Every row comes from one small tree of marks. The marks that hang from a mark follow it in brackets, in alphabetical order. Every link used is in the known rows. Which tree was each row made from?
Known rows
Y[P[J]]: [-1.06  0.53  0.40 -1.87 -0.37 -0.70 -1.07 -0.30  0.05 -0.42 -0.42  1.65
 -0.93 -0.24 -0.53  1.07  0.62  2.58 -0.36 -0.43  1.77  0.39  0.62 -0.51
  0.39]
D[N[J[H] R] S]: [ 0.76 -0.38  0.33 -3.65  1.73 -1.20  1.38 -0.34  0.30  2.64 -0.42  0.20
 -6.02  0.80  1.86  4.28 -3.12 -1.36  0.50 -0.50 -0.49  1.49  0.57  1.70
 -1.33]
Y[F P[J[N[D[S]]]]]: [-1.28 -0.05 -0.21 -4.71 -0.35 -0.60 -0.98 -0.99  0.28 -0.70 -0.26  1.94
 -3.38 -0.82  0.37  1.13  0.40  4.53 -1.29  1.02  0.61  0.62  0.82 -0.36
  0.03]
M[R[N[D]]]: [ 0.60  0.25  0.57 -3.65 -0.56 -0.34 -0.18 -0.30 -0.06  0.81 -0.11 -0.93
 -1.94  0.85 -3.92  0.28  0.27  1.55 -0.23  0.34  0.01 -0.39  0.63  0.14
 -0.44]
M[R[N[D[S] J[P]]]]: [ 0.83 -0.17  0.10 -5.90 -0.09 -0.78 -0.17 -0.63 -0.03  1.38 -0.64  0.19
 -4.48  2.12 -2.15  3.28 -1.55  1.40 -0.26  1.30 -0.27  0.66  0.35  2.66
 -0.86]
L[F P[J[N[D]]]]: [ 0.12  1.94 -0.92 -2.85 -1.02 -0.14 -0.22 -0.33  0.02  1.18 -1.47 -1.86
 -3.13  0.23 -2.42  1.34 -0.97  7.03 -1.95  1.85  0.60  1.74  0.67 -2.05
 -0.79]
P[J[H[D[S]] N]]: [-0.51 -0.83 -3.09 -4.69 -0.23 -1.59  1.87 -0.53  0.98  2.67  0.95  2.50
 -1.74  0.80  3.40  3.92 -0.22  3.61 -1.55  3.43  1.57  1.15  1.63 -0.57
 -0.06]
H[D]: [-0.24 -0.64 -1.81 -0.68  0.07 -0.12  0.21 -0.25  0.34  0.62 -1.01  0.94
  0.39  0.73  0.00  0.54  0.87  2.26 -0.13  1.33  0.91  0.16  0.21 -1.57
 -0.05]
R[N[D[S] J[H P]]]: [ 0.91 -0.48 -2.44 -5.72  0.24 -1.44  0.19 -0.48  0.00  2.38 -0.20 -0.46
 -5.68  2.39  0.74  2.89 -2.25 -0.19 -1.43  3.10 -0.81  2.06  0.58  2.41
 -0.82]
D[N S[R]]: [-0.25 -1.05  2.26 -0.88  1.43 -0.99  0.24 -0.36  1.74  1.25  0.04  1.57
 -2.63 -0.31 -0.02  2.19 -0.39 -0.51  0.44 -0.88  0.31  0.08  1.05  3.75
 -0.50]
P[J[H[D] N[R]]]: [ 0.49  0.50 -3.56 -4.25 -0.52 -1.42  1.23 -0.42  0.49  2.79  0.94  1.39
 -1.99  1.70  2.60  4.05 -0.66  3.64 -1.25  2.16  2.38  1.05  1.40 -1.85
 -0.14]
P[J[H]]: [-0.21  0.09 -0.84 -2.28 -0.27 -0.94  0.47 -0.04  0.19  1.01  0.69  1.29
 -0.15  0.40  1.47  2.07 -0.77  2.03 -1.18  0.98  0.82  0.85  1.06 -1.74
  0.14]
D[S[R[N[J]]]]: [ 0.38 -0.80  0.34 -2.13  0.49 -1.41 -1.05 -0.41  0.42  0.74 -0.75  0.37
 -2.50  1.36 -1.80  1.49 -0.59 -2.08  0.05  0.19  0.78  0.29  1.52  4.34
 -0.05]
L[F P[J]]: [-0.45  1.93  0.84 -0.56 -0.34  0.19 -0.52 -0.15  0.00 -0.63 -1.37 -1.00
 -0.62 -0.29 -3.53  1.41 -0.50  6.73 -1.14  0.55  0.96  1.17  0.39 -2.37
 -0.59]
S[R]: [ 0.04  0.51  0.20  0.97  0.28 -0.41 -1.23  0.07  0.95  0.04 -0.02  0.56
  0.78  0.70 -1.25  0.72  0.33 -2.34 -0.03 -0.83  1.01 -0.41  1.17  1.82
  0.33]
H[D[N[R] S]]: [ 0.12 -1.48  0.26 -2.74  1.28 -0.50  1.21 -0.58  1.06  1.74 -0.94  1.55
 -3.77  0.31  0.35  3.01 -0.58  4.47  0.92  0.03  0.85  0.42  0.02  0.17
 -1.13]
D[N S]: [-0.29 -1.49  2.05 -1.74  1.22 -0.65  1.33 -0.42  0.86  1.15  0.19  1.06
 -3.29 -0.86  0.97  1.66 -0.74  1.96  0.51  0.02 -0.58  0.42 -0.01  2.10
 -0.75]
L[F P[J[N]]]: [-0.30  2.32 -0.59 -1.53 -0.70 -0.27  0.15 -0.37  0.09  0.41 -0.31 -1.30
 -1.61 -0.04 -2.10  1.74 -0.46  6.18 -1.68  1.81  1.28  1.33  0.74 -1.17
 -0.46]
N[D R]: [ 1.31 -0.02 -0.32 -2.35 -0.22  0.38 -0.75  0.08 -0.22  1.06 -1.60 -1.20
 -3.57  0.89 -1.35  0.66 -1.70  1.81  0.38 -1.02 -0.33  0.47 -0.33 -1.22
 -1.01]
S[D[N] R]: [-0.31 -0.47  0.67 -0.17 -0.25 -1.17 -1.45  0.02  2.57  2.07 -0.25  0.20
 -0.43  0.61 -2.73  0.87  0.35 -4.32 -0.77 -1.73  1.45  0.11  2.18  1.81
  0.50]
L[P]: [-0.02  1.68  0.46  0.26  0.26 -0.06  0.09  0.04 -0.21 -0.08 -0.93 -1.11
 -0.06  0.33 -1.20  0.71  0.24  2.31 -0.52  0.67  0.82  0.56  0.07  0.28
 -0.26]
R[N]: [ 0.45  0.01 -0.19 -1.15 -0.28 -0.74 -0.28 -0.31 -0.34  0.12  0.75 -0.88
 -1.07  0.47 -1.68 -1.16  0.69  0.65 -0.42  0.73  0.59  0.00  0.42  1.04
  0.14]
P[J]: [-0.14 -0.51  0.36 -1.99 -0.81 -0.67 -0.62 -0.21 -0.17  0.06 -0.32  1.54
 -0.11  0.30  0.09  0.64 -0.49  4.21 -0.50 -0.33  1.02  0.40  0.38 -1.30
  0.18]
J[N]: [ 0.25  0.60 -1.66 -1.16 -0.47 -0.50  0.78 -0.20  0.18  1.40  1.40 -0.27
 -1.18  0.25  1.83  0.31  0.22 -0.83 -0.68  1.33  0.44  0.11  0.36  1.47
  0.21]
J[H N[D R] P]: [ 1.31  1.90 -4.19 -4.18  0.01 -0.62  1.25 -0.13  1.01  3.11  2.30 -0.43
 -4.89  2.15  3.44  4.92 -2.09 -0.23 -1.55  2.85  0.08  1.48  0.07  1.42
 -0.87]

Which tree is each row?
[ 0.42 -0.93  2.15 -2.15  1.39 -0.53  1.13 -0.37  0.70  1.23  0.15  0.84
 -4.65 -0.45  0.49  2.69 -1.63  2.54  1.19 -1.24 -0.04  0.34 -0.12  1.93
 -1.22]  D[N[R] S]
[ 0.61  0.65 -3.56 -3.31 -0.38 -0.76  1.51 -0.01  0.53  3.08  1.15 -1.28
 -2.94  0.64  2.68  1.37 -0.82 -2.33 -1.81  3.11 -0.68  1.17  1.02 -0.06
 -0.33]  J[H N[D]]
[ 0.58  0.61  0.35 -3.16 -0.23 -0.90 -0.30 -0.46 -0.70  0.52 -0.23 -0.89
 -1.57  1.62 -3.25  1.17 -0.21 -0.83  0.06 -0.10  0.58 -0.13  0.89  1.29
 -0.07]  M[R[N[J]]]
[-0.36 -0.86 -1.49 -3.91  0.14 -2.06  0.11 -0.48  1.30  1.69  0.36  2.53
 -0.86  1.47 -0.38  3.26  0.37  2.96 -1.22  2.19  2.35  0.68  2.33  0.31
  0.10]  P[J[H[D[S[R[N]]]]]]
[ 0.36  0.76 -3.30 -3.97  0.51 -1.15  1.21 -0.23  2.22  3.05  2.22  1.02
 -3.89  1.71  3.59  5.40 -1.42 -2.30 -1.89  4.00 -0.07  1.33  1.16  4.18
 -0.51]  J[H N[D[S[R]]] P]
[ 0.72  2.00 -0.43 -2.80 -0.65 -0.91  0.17 -0.28 -0.41  1.08 -0.19 -0.45
 -2.35  1.20  0.06  2.53 -0.72  5.82 -0.94  0.35  2.61  1.01  0.60  0.20
 -0.31]  L[P[J[N[R]]]]
[ 1.15 -0.06 -2.60 -4.32 -0.27 -1.33 -0.50 -0.33 -0.88  2.33 -1.02 -2.21
 -4.11  2.03 -0.91 -0.16 -1.48 -1.78 -1.50  1.74 -0.72  1.63  1.19 -0.28
 -0.44]  R[N[D J[H]]]
[-0.21 -1.38 -0.81 -1.85  0.52 -1.12 -0.28 -0.51  1.41  0.81 -0.58  1.58
 -0.78  1.10 -1.79  1.77  1.29  1.53 -0.02  1.48  1.73 -0.11  1.52  2.25
 -0.06]  H[D[S[R[N]]]]
[ 1.00  0.89 -3.33 -5.09  0.48 -0.73  1.93 -0.19  1.38  3.11  2.18  0.39
 -5.82  1.66  3.97  5.99 -2.46  0.21 -1.07  3.46 -0.21  1.53  0.03  2.82
 -1.19]  J[H N[D[S] R] P]
[ 0.59  0.46 -1.55 -3.19  0.16 -1.34 -0.16 -0.12  1.45  3.30  0.25 -0.30
 -4.09  2.17  0.63  4.27 -2.51 -3.71 -1.00 -0.52  0.80  1.80  1.02  0.66
 -0.33]  S[D[N[J[H P] R]]]
[ 0.01 -0.02 -0.98 -1.44  0.13 -1.81 -1.20  0.03  2.19  3.33 -0.64 -0.35
 -1.54  1.76 -1.25  2.18 -0.96 -7.67 -1.44 -0.97  1.02  1.15  2.92  1.39
  0.41]  S[D[N[J[H]]] R]
[ 0.40  1.19 -2.84 -2.01  0.61 -0.82  0.43 -0.15  0.11  1.53  0.52  0.31
 -2.03  2.23  3.01  3.77 -2.04 -3.03 -1.18  1.80 -0.32  1.68  0.20  1.01
 -0.14]  N[J[H P]]
[-0.29 -0.15 -2.07 -1.47  1.08 -0.91  1.76 -0.33  1.07  2.44  0.48  0.88
 -1.41  0.42  2.13  2.21  0.29  0.48 -0.99  2.10  0.37  0.87  1.01 -1.63
 -0.44]  J[H[D[N]]]
[ 0.72 -0.57 -0.03 -2.52 -0.44 -1.04 -0.98 -0.16  0.64  2.77 -1.48 -1.01
 -3.71  1.41 -1.70  1.38 -1.87 -3.01 -0.15 -2.39  0.82  1.17  1.05 -0.02
 -0.26]  S[D[N[J R]]]
[ 0.60 -1.11 -1.01 -4.14  1.39 -0.91  0.67 -0.85  0.77  2.27 -1.37  2.10
 -5.37  2.15  1.70  4.97 -2.07  4.29  0.48  0.42  0.75  1.41 -0.22  1.36
 -1.23]  H[D[N[J[P] R] S]]
[ 1.24 -0.08 -1.41 -4.98 -1.38 -0.83 -0.38 -0.40 -0.29  2.09 -0.46  0.33
 -4.04  1.33  0.77  1.63 -1.71  4.94 -0.63 -0.19  1.16  0.94  0.45 -0.88
 -0.45]  P[J[N[D R]]]
[-0.51 -2.03  0.11 -2.33  1.13 -0.73  1.40 -0.66  1.11  1.71 -0.95  1.99
 -2.62 -0.11  0.81  1.99  0.26  3.97  0.24  1.11  0.33  0.51  0.31  0.31
 -0.76]  H[D[N S]]
[ 0.35 -1.08 -0.61 -4.63 -0.92 -1.34 -0.60 -0.41  0.89  2.12 -0.48  1.70
 -2.97  1.01  0.73  2.16 -1.01  3.44 -1.02  0.68  1.06  0.71  1.53  1.79
 -0.12]  P[J[N[D[S[R]]]]]
[ 1.49  1.23 -2.75 -3.90 -0.50 -0.19  0.20 -0.34  0.54  2.10  1.07 -0.22
 -4.91  2.06  2.06  3.35 -1.82  2.19 -0.73  1.45  0.41  0.94 -0.65  1.93
 -0.76]  J[N[D R] P]
[ 0.92 -1.01 -1.78 -5.39  0.15 -1.46  0.22 -0.37 -0.55  2.44 -1.08 -1.33
 -5.15  1.56 -0.76  1.07 -1.85 -1.34 -1.03  2.15 -1.06  1.63  1.11  1.14
 -0.75]  R[N[D[S] J[H]]]
[-0.56  1.12 -2.47 -4.55 -0.67 -1.30  0.10 -0.30  0.51  2.07  0.53  0.56
 -3.23  0.39  1.59  2.17  0.01  0.73 -1.85  1.97  1.07  1.32  1.49 -0.63
  0.11]  Y[P[J[H N[D]]]]
[ 0.10 -0.50  0.01 -1.20 -0.24 -1.54 -2.02 -0.09  1.88  2.66 -1.43 -0.16
 -1.62  1.68 -2.37  1.11 -0.72 -5.55 -0.87 -2.26  1.26  0.78  2.45  1.84
  0.48]  S[D[N[J]] R]
[ 0.59  1.00 -3.58 -2.32  0.50 -1.80 -1.03 -0.56  1.00  1.83  0.17  0.67
 -1.57  3.52 -0.35  3.29  0.00 -2.49 -1.49  2.11  1.96  1.13  1.86  2.44
  0.25]  S[R[N[J[H[D] P]]]]
[ 0.16  1.51 -0.59 -2.43 -0.74 -1.04  0.29 -0.34 -0.28  1.01 -0.11 -0.14
 -1.25  0.89  0.41  1.45  0.00  5.28 -1.43  1.42  2.15  1.07  0.84  0.29
  0.06]  L[P[J[N]]]
[ 0.21 -1.26  0.58 -2.24  0.27 -0.30 -0.83 -0.01  1.14  1.10 -1.67  0.64
 -2.38  0.39 -1.22  1.25 -0.87 -0.09  0.04  0.06 -0.46  0.29  0.79  1.88
 -0.61]  N[D[S[R]]]
[ 0.75 -0.02 -0.65 -2.87 -0.21 -0.99 -0.89 -0.29  1.15  2.72 -0.58 -0.15
 -4.14  2.14 -0.47  3.22 -2.25 -1.68 -0.45 -1.59  1.02  1.52  0.64  1.21
 -0.30]  S[D[N[J[P] R]]]
[-0.10 -2.01 -0.58 -3.32  1.08 -1.02  0.86 -0.80  0.37  2.17 -2.20  1.57
 -3.73  0.92  1.13  2.19 -0.95  2.63  0.25  0.92  0.12  1.22  0.52  0.36
 -0.78]  H[D[N[J] S]]
[ 0.61  1.24 -4.41 -2.51  0.23 -0.86  1.90 -0.23  0.76  2.94  1.56  0.03
 -2.10  1.48  2.64  3.92 -0.16 -0.60 -0.86  2.72  1.50  0.68  1.07 -0.76
 -0.40]  J[H[D] N[R]]
[ 1.34 -0.06 -1.12 -2.76 -0.39 -1.31 -2.51 -0.35 -0.13  1.54 -1.89 -1.28
 -2.85  2.50 -3.02 -0.57 -0.79 -2.28 -0.79 -0.46  0.43  0.75  1.61  2.06
  0.00]  S[R[N[D J]]]
[ 1.86  0.55 -1.83 -4.19 -0.18 -0.10 -1.38 -0.28 -0.60  1.61 -2.09 -0.61
 -5.44  3.12  0.34  3.17 -3.56  1.41 -0.01 -0.67 -0.40  1.75 -0.73  0.28
 -1.11]  N[D J[P] R]
[ 0.45  0.08 -2.81 -4.86 -1.08 -1.30  0.84 -0.27  0.27  2.90  0.80  0.38
 -2.84  0.97  2.56  1.78 -1.18  1.88 -2.01  2.23  0.42  1.40  1.36 -1.45
 -0.15]  P[J[H N[D]]]
[ 0.34  0.93 -4.46 -3.96  0.97 -0.92  2.54 -0.42  1.80  2.76  2.60  1.88
 -3.67  1.96  4.64  7.18 -0.99  1.33 -0.89  4.09  1.41  1.22  0.34  2.29
 -0.75]  J[H[D[S]] N[R] P]
[ 0.28 -0.44  0.62 -1.58 -0.35 -0.68 -0.43  0.01  1.42  2.15 -0.22 -0.58
 -2.42  0.37 -1.82  1.14 -0.76 -1.21 -0.04 -1.86  1.03  0.42  0.90 -0.12
 -0.22]  S[D[N[R]]]
[ 0.30 -0.84 -2.70 -3.85  0.55 -1.67  0.72 -0.57 -0.13  2.04 -0.61 -0.02
 -2.94  1.86  0.11  2.08 -0.42 -0.86 -0.87  2.88  0.46  1.31  1.21  0.92
 -0.30]  R[N[J[H[D[S]]]]]
[ 1.32  1.19 -1.42 -2.21  0.34 -0.25 -0.78 -0.31 -0.50  0.81 -0.64  0.06
 -3.65  2.74  0.94  3.63 -2.87 -0.01  0.33 -1.01  0.56  1.14 -0.63  1.52
 -0.59]  N[J[P] R]
[ 0.35  2.79 -0.53 -1.76 -0.63 -0.13 -0.03 -0.24  0.05  0.45 -0.39 -1.69
 -2.76  0.37 -2.66  2.67 -1.11  6.53 -1.11  0.53  1.68  1.26  0.52 -1.24
 -0.79]  L[F P[J[N[R]]]]
